What can hang from each mark:
K_781: K_936
K_298: K_936
K_266: K_936
K_936: K_36 K_258 K_266 K_298 K_559 K_888 K_937
K_888: K_936
K_559: K_936
K_948: K_36
K_36: K_936 K_948
K_937: K_936

Every row comes from one small tree of marks. The marks that hang from a mark follow it in brackets, in the order of their numbers. Every link used is in the known rows. Which tree was each row made from?
Known rows:
K_937{K_936{K_559}}: [  1   6 -34  29   7 -12  -6 -22  33  17   0 -26  -3  31 -11   7 -28   5
  30  -3 -11  16 -16  10 -15  20 -10   4   8  11 -26  -8  -1 -22  35  11
  13   3   1  -3  -8  -8  27  -1 -46 -22]
K_36{K_936{K_298 K_888} K_948}: [  7 -13 -24  24   9   5 -18 -20  36   9  -6 -17 -15  17 -14   7 -16  19
  28  -4   1   7 -19   4 -25  25 -19  13   1  23  -3 -10   2 -29  22  29
  10  -9  -7   9 -20   5  20  15 -44  -9]
K_936{K_258 K_298}: [ -5 -13 -32  17  12 -12   4 -19  24  -2  -7 -21 -11  30 -27   3 -15   5
  31 -11 -10  26 -15  10 -17  19 -14   6   0  23  -7  -7  -7 -21  25  15
   8   4 -15  -2 -13  -2  13   4 -38 -21]
K_298{K_936}: [  1 -10 -43  23  12  -7  -8 -24  35  19   4 -18   3  24 -10   6 -32   7
  41 -25   4  14 -18   7 -22  25 -12   3   1  20 -20  -9  11 -39  33  20
  15  -1 -10  -9 -14 -11  41  -3 -34 -25]
K_888{K_936{K_36{K_948} K_266 K_559 K_937}}: [-21 -13 -17  20  24  22 -10 -23  23   1 -11  -7  -9  18 -24  10  -6  10
  21  24  -9   5 -12 -17  -9  17  17  10   9   0 -16   3   6 -16  30  20
   5  -4  -3  -2  -5  15  -2  -1 -44  -6]
K_948{K_36{K_936}}: [  8  -9 -30  28   5   4 -21 -23  47  19   4 -22  -3  19  -6   4 -24  20
  42 -15  -1  15 -22   0 -31  35 -24  14  -1  20  -7  -3  14 -27  24  27
  28 -14  -9  -4 -22   5  38   0 -50 -15]
K_937{K_936{K_258 K_298 K_559}}: [ -5  -9 -27  20  12 -18   6 -28  26   0  -6 -25  -9  40 -24   1 -17   3
  26  12 -17  23 -15  14 -11  10 -10  -2   9  13 -18  -6 -13  -9  31   7
   0   9  -1   6   0  -2  -1   0 -41 -19]
K_888{K_936{K_258 K_266 K_298 K_559 K_937}}: [-25 -17 -16  19  30   5  11 -36  16  -7 -12 -13 -13  37 -36  -8  -4  10
  12  14 -18  16  -7  -2  -4  -2  21  -1  11   4 -13   0 -12  -4  32   5
  -9   7  -5   6  13   7 -19  -5 -35 -14]
K_948{K_36{K_936{K_266}}}: [  9  -9 -25  25  10   7 -21 -27  40  14   0 -26  -6  25 -12  -1 -20  24
  36  -9  -1  11 -21  -3 -31  25 -14  13   2  16  -7  -4  14 -23  26  26
  22 -12  -4  -3 -19   9  27  -5 -53 -14]
K_948{K_36{K_936{K_266 K_559 K_888 K_937}}}: [ -5 -23 -12  29  23  11 -27 -27  31   9  -8 -12  -5  23 -17  -5 -11  22
  23  14  -6  -3 -12 -10 -22  12  17   2   8   3  -3   1   6  -5  30  16
  -1  -9   9  14  -2  10  11   4 -57 -12]
K_888{K_936{K_36{K_948} K_258 K_298 K_559 K_937}}: [-26 -25 -14  14  24  11   2 -25  20 -11 -13  -2 -12  20 -32  10   1   3
  22  28 -15  17 -12  -9  -7  15  10   4   8   7 -10   5  -6  -6  23  19
  -2   0 -10   7  -1  18 -19   4 -34  -3]
K_781{K_936{K_36 K_559 K_937}}: [-17 -15 -31  22  23   3  -2 -19  23   1  -7  -6   9  20 -19  18 -21   0
  30  11  -7  19  -5  -6 -15  19   9   7  10   1 -16  -2  -7 -10  39  17
  15   0  -4   2  -4   1  20  11 -40 -11]
K_888{K_936{K_36 K_258 K_266 K_559 K_937}}: [-35 -18 -17  21  30  11   4 -27  16  -6 -13  -4  -6  30 -33   4  -5   2
  17  21 -14   9 -10  -7  -4   9  24   0  12  -2 -11  10  -1  -2  35   8
  -2   5  -6   2   5  12 -14  -7 -40 -11]
K_948{K_36{K_936{K_298}}}: [ 11 -11 -28  20   5   0 -15 -25  44  11   0 -25 -10  23 -14  -2 -18  22
  39  -8  -4  21 -19   1 -30  27 -23  13   0  20  -3  -7   5 -21  21  27
  20 -10  -7   3 -20   7  22   3 -47 -11]
K_36{K_936{K_266 K_298 K_559 K_888 K_937} K_948}: [ -2 -21 -10  22  23  10 -19 -29  24   3 -13 -15 -14  24 -25  -4  -4  21
  14  22 -10  -1  -8 -10 -17   6  14   3   8   7  -7  -9  -1 -11  28  21
  -7  -4   5  20  -2  10  -2  12 -48  -9]
K_559{K_936{K_36{K_948} K_258 K_266 K_888 K_937}}: [-18 -29 -20  15  28  16 -13 -18  10  -7 -18  -9 -10  13 -32  10 -10   5
  14  15  -7  -4 -26 -12 -12  22   3   5   8   7   4  -4  -8  -2  35  13
   1   1  -4   1  -7   3  -1   6 -34  -6]
K_781{K_936{K_258 K_266 K_298 K_559 K_888}}: [-11 -31 -18  23  31 -10   8 -33  15 -14 -11 -18  -3  42 -29   3 -14   7
  20  17  -3  16  -9   8 -14  -2  11   0  13   7 -10  -8 -20  -9  35   7
 -13   5  -2  13   9   4  -8  13 -43 -12]
K_298{K_936{K_36 K_559 K_888 K_937}}: [-19 -25 -28  21  26   0 -13 -17  20   6  -9   3   7  19 -17   8 -18  -2
  27   9   1   1 -10  -2  -9  14  21  -8   9   2 -13   1   7 -14  39  12
  -7   5   2  10   1  -4  15   7 -39 -14]
K_559{K_936{K_258 K_266 K_298 K_888 K_937}}: [-14 -23 -24  15  29   2   4 -26   9  -5 -17 -20 -15  27 -38  -6 -11  10
   7   1 -11   7 -19  -1  -8   6   8   1  11  10   2 -11 -24   2  39   2
 -10  10  -1   4   6  -9  -6   4 -28 -13]
K_36{K_936 K_948}: [ 10  -2 -29  30   5   7 -22 -24  44  21   3 -20  -7  16  -9  13 -23  18
  38 -15  -3  10 -21  -1 -30  36 -28  16  -2  24 -14  -7  13 -37  24  33
  29 -13 -13  -5 -27   5  40   5 -43 -17]
K_781{K_936{K_36{K_948} K_937}}: [ -6 -18 -29  19  15  12 -13 -18  30   0  -7  -4   6   8 -15  25 -22   4
  36   6   0  19 -13  -9 -20  32 -11  16   5  13 -11  -5  -4 -21  31  28
  23  -7 -11  -2 -19   6  26  13 -32  -8]
K_266{K_936}: [ -9  -4 -43  31   7  -7  -3 -21  29  17   0 -24  -4  19 -12   2 -33  10
  33 -29   3  17 -20   9 -14  33 -17   9   3  20 -11 -13   8 -30  33  18
  13   2  -8 -13 -21 -13  35  -1 -34 -25]

Which tree is each row?
[ -8 -20 -27  14  19  10  -7 -25  19   0  -8 -23  -9  21 -29  14 -15   6
  24   7  -7   9 -29 -11 -18  29 -12   9   5  14  -5  -7   2 -15  33  20
  15  -1 -11 -12 -15   6   6  -2 -36  -8]
K_559{K_936{K_36{K_948} K_258 K_266}}
[  3 -16 -13  21  17  13 -20 -26  28   3 -13 -12 -17  19 -24  -3  -8  23
  17   8  -5   4 -13  -6 -20  13   1  10   5  15  -1  -9  -4 -16  27  23
  -1  -5   0  15 -11   8   3  12 -41  -9]
K_36{K_936{K_266 K_298 K_888 K_937} K_948}
[-14 -21 -24  17  17   7 -14 -13  22  -4 -12  -1  -5  11 -26  18 -11   2
  32   9 -11  15 -17  -7 -16  31 -10   7   1  17  -4   3   2 -15  24  25
  15  -3 -13  -3 -20   9  12   7 -37 -12]
K_936{K_36{K_948} K_258 K_937}
[-10 -27 -10  30  23   7 -22 -28  29   8  -7  -5  -4  18 -20   7 -10  12
  25  13 -10  -4 -15  -4 -19  18   3  -2   7  13  -7   3  -1 -12  25  22
   2  -9  -6  12  -5  11  13  10 -45 -13]
K_36{K_936{K_258 K_559 K_888 K_937} K_948}
[ -3 -12 -23  18  12   2 -11 -26  27  -5 -10 -18 -10  26 -22  16 -18   4
  30  18 -11  12 -24   4 -16  23 -16   6   6  14 -11  -2   3 -14  29  19
   9   2  -7  -1 -17  12  -3  -3 -42  -9]
K_937{K_936{K_36{K_948} K_258 K_266}}
[-17 -24 -27  12  26   0   6 -16   8 -11 -19 -20 -15  30 -36   4 -10   4
  13   8  -7  10 -23   2 -10  13   1   2   9   8   6  -8 -13   0  38   5
  -6  10  -5   5  -2  -3 -13   5 -37  -7]
K_559{K_936{K_36 K_258 K_266 K_298 K_888}}
[-32 -20 -15  14  30   8  12 -26  13 -15 -17  -8 -12  35 -40  -2   1   4
  14  27 -19  17  -7  -5  -2   0  26  -1  12  -1  -8   6 -10   4  33   8
 -10   9  -4   8   9  14 -30  -3 -38  -6]
K_888{K_936{K_36 K_258 K_266 K_298 K_559 K_937}}
[ -9 -17 -31  19  26  -1 -10 -35  23  13  -1 -14   3  31 -22  -6 -20   9
  26   1  -5   6  -8  -6 -15   6  20  -6   8   4 -23  -7   7 -20  38  13
  -1   5   3   0   4  -5  20  -6 -37 -24]
K_298{K_936{K_266 K_559 K_937}}
[-12  -6 -31  24  10  15  -8 -15  34   7  -5  -9  -8  11 -12  21 -18   6
  35  -3   0  12 -24  -3 -16  37 -15  20   3  15 -11   1  10 -34  24  28
  22  -8 -16 -10 -24   9  20   1 -40  -7]
K_888{K_936{K_36{K_948}}}
[-15 -26 -14  13  26  11 -14 -13  11 -12 -21  -6 -14  21 -31   4   0   9
  15  35  -9   5  -8 -13 -11   8  21   3   7   1  -6  -6  -3  -6  30  17
 -12   2   5  17  -5  10 -14  16 -51  -4]
K_936{K_36{K_948} K_266 K_298 K_559 K_888 K_937}
[-23 -25 -26  12  26   2   4 -10   9  -9 -21  -8 -12  17 -36   5 -10   1
  13   6 -12  12 -20  -2  -8  19   3   2  10   9   7  -2 -20   7  37   5
  -3   9  -5   7  -1  -8  -6  11 -27  -6]
K_559{K_936{K_36 K_258 K_298 K_888 K_937}}
[-11 -18 -25  28  22  -3  -5 -18  18   0 -11 -15  -9  30 -23   4 -18   7
  23  -6  -4   6 -18   8 -14  15  -1   1   5  17  -5  -5  -4 -22  31  10
  -1   2 -10   0  -9  -3  12   2 -49 -20]
K_936{K_258 K_266 K_888}
[-16 -21 -11  31  29   3 -11 -31  22   5 -11  -9  -5  30 -27  -4  -9  12
  15  12 -14  -3  -9  -1 -13   4  20  -8  11   5  -7   2  -2  -1  35   9
  -8   0   0  13   7   6   2   2 -49 -16]
K_36{K_936{K_258 K_266 K_559 K_888 K_937}}
[ -5  -7 -35  26  19   5  -5 -20  19  15  -7 -29 -10  23 -20   2 -26  11
  16 -17  -1   1 -26  -1 -16  21  -5  10   8  12  -6 -14  -4 -23  41   7
   8   2  -2  -8  -8 -15  26   1 -41 -17]
K_559{K_936{K_266 K_888}}
[-18  -1 -31  25  16  12   1 -16  26   5  -8 -14  -9  24 -19  10 -17   7
  24  -6  -2  15 -18   0 -11  22   0  14   6   8 -10   1   8 -26  34  16
  14   1 -12  -9 -13   4   9  -6 -44 -11]
K_888{K_936{K_36 K_266}}
[ -4 -23 -17  22  17   9 -18 -31  34   4  -6 -14  -7  24 -24  -5 -12  19
  30   3 -10  10 -16  -6 -24  19  -4   4   4  14   0   2   4  -4  27  19
  13  -8  -4   4  -7  13  10  -5 -43 -15]
K_948{K_36{K_936{K_258 K_266 K_937}}}
[ -4 -11 -31  28  22  -1  -1 -32  26   7   1 -26   6  35 -17   9 -25  10
  29   0  -3  18  -9  -1 -20  10   3   9  11   6 -22 -11  -4 -25  39  14
  13  -1  -5  -4  -3   1  24   5 -47 -19]
K_781{K_936{K_266 K_559}}
[-18 -15 -18  25  22  -6  -2 -21  16  -7 -15 -12  -7  35 -24   9 -15  -3
  19  27 -13   5 -18  10  -6   7   9  -8  13   2 -10   4  -4   0  39   3
 -10  10   3  11   2   3 -12   0 -54  -9]
K_937{K_936{K_36 K_258 K_266 K_559 K_888}}
[-19 -21 -34  18  16  -9   7 -26  18  -4 -10 -16 -10  23 -30  -8 -19   8
  23 -11  -7  21 -13   8  -6  19  -4  -2   6  18  -3 -11 -10  -6  31  12
  -3   9  -7   0  -8  -7   3   1 -21 -21]
K_266{K_936{K_258 K_298 K_937}}
[ -4 -33  -9  21  25  -2 -13 -32  28  -6 -10 -19 -12  37 -26  -8  -4  20
  23  21  -7   7 -17   2 -22   5   5  -2   7   8   1   0  -1  -3  24  15
 -10  -6   2  16   2  17 -11   6 -58  -7]
K_948{K_36{K_936{K_258 K_266 K_298 K_559 K_888}}}
[-29 -17 -20  13  24  11  10 -23  16 -14 -18  -5 -15  28 -38   0  -4   5
  15  14 -14  20 -11  -1  -4  10  12   4   9   5  -3   4 -11  -1  30   9
  -3  10  -9   5   2   9 -25  -5 -30  -7]
K_888{K_936{K_36 K_258 K_266 K_298 K_937}}
[-23 -31  -9  19  31  10 -16 -18  10 -12 -19   0  -7  21 -30  10  -2   2
  19  35 -11  -2 -14 -10  -9  12  19  -3   8   3  -5   3   1  -4  29  16
 -11   0  -1  11  -5  14 -11   9 -51  -7]
K_936{K_36{K_948} K_258 K_266 K_559 K_888 K_937}
[ -3 -11 -33  19  20   2   0 -19  16   7 -11 -31 -17  28 -27  -4 -21  13
  12 -10  -2  10 -22   2 -13  14  -4  10   9  12  -3 -18 -13 -17  40   7
   0   6   0   0  -5 -13  10   5 -38 -14]
K_559{K_936{K_266 K_298 K_888}}
[-19 -25 -29  26  22  -3   1 -16  23 -10 -11  -3   6  21 -17  22 -25  -3
  34   1   5  16 -18   9 -16  25  -9   8   9  14  -3   1 -10 -16  34  13
   8   0 -14   4  -9   1  15  13 -41  -9]
K_781{K_936{K_36 K_258 K_888}}
[-12 -19 -25  17  23  20 -17 -14  14   3 -16 -11 -11   9 -25  11 -14   9
  14   9  -3  -3 -25 -16 -13  25   3  11   8   7   0  -9  -3  -9  38  16
   6   0   0   0 -12  -3  10   7 -37  -5]
K_559{K_936{K_36{K_948} K_266 K_888 K_937}}
[-19 -28 -16  20  32  -3   1 -23   8 -11 -18 -10 -13  35 -37  -8  -2   8
  11  19 -15   8  -6   1  -6  -4  23  -7  10   5  -5  -4 -15  -1  33   3
 -19   8   2  15   8   2 -14   8 -46 -17]
K_936{K_258 K_266 K_298 K_559 K_888 K_937}
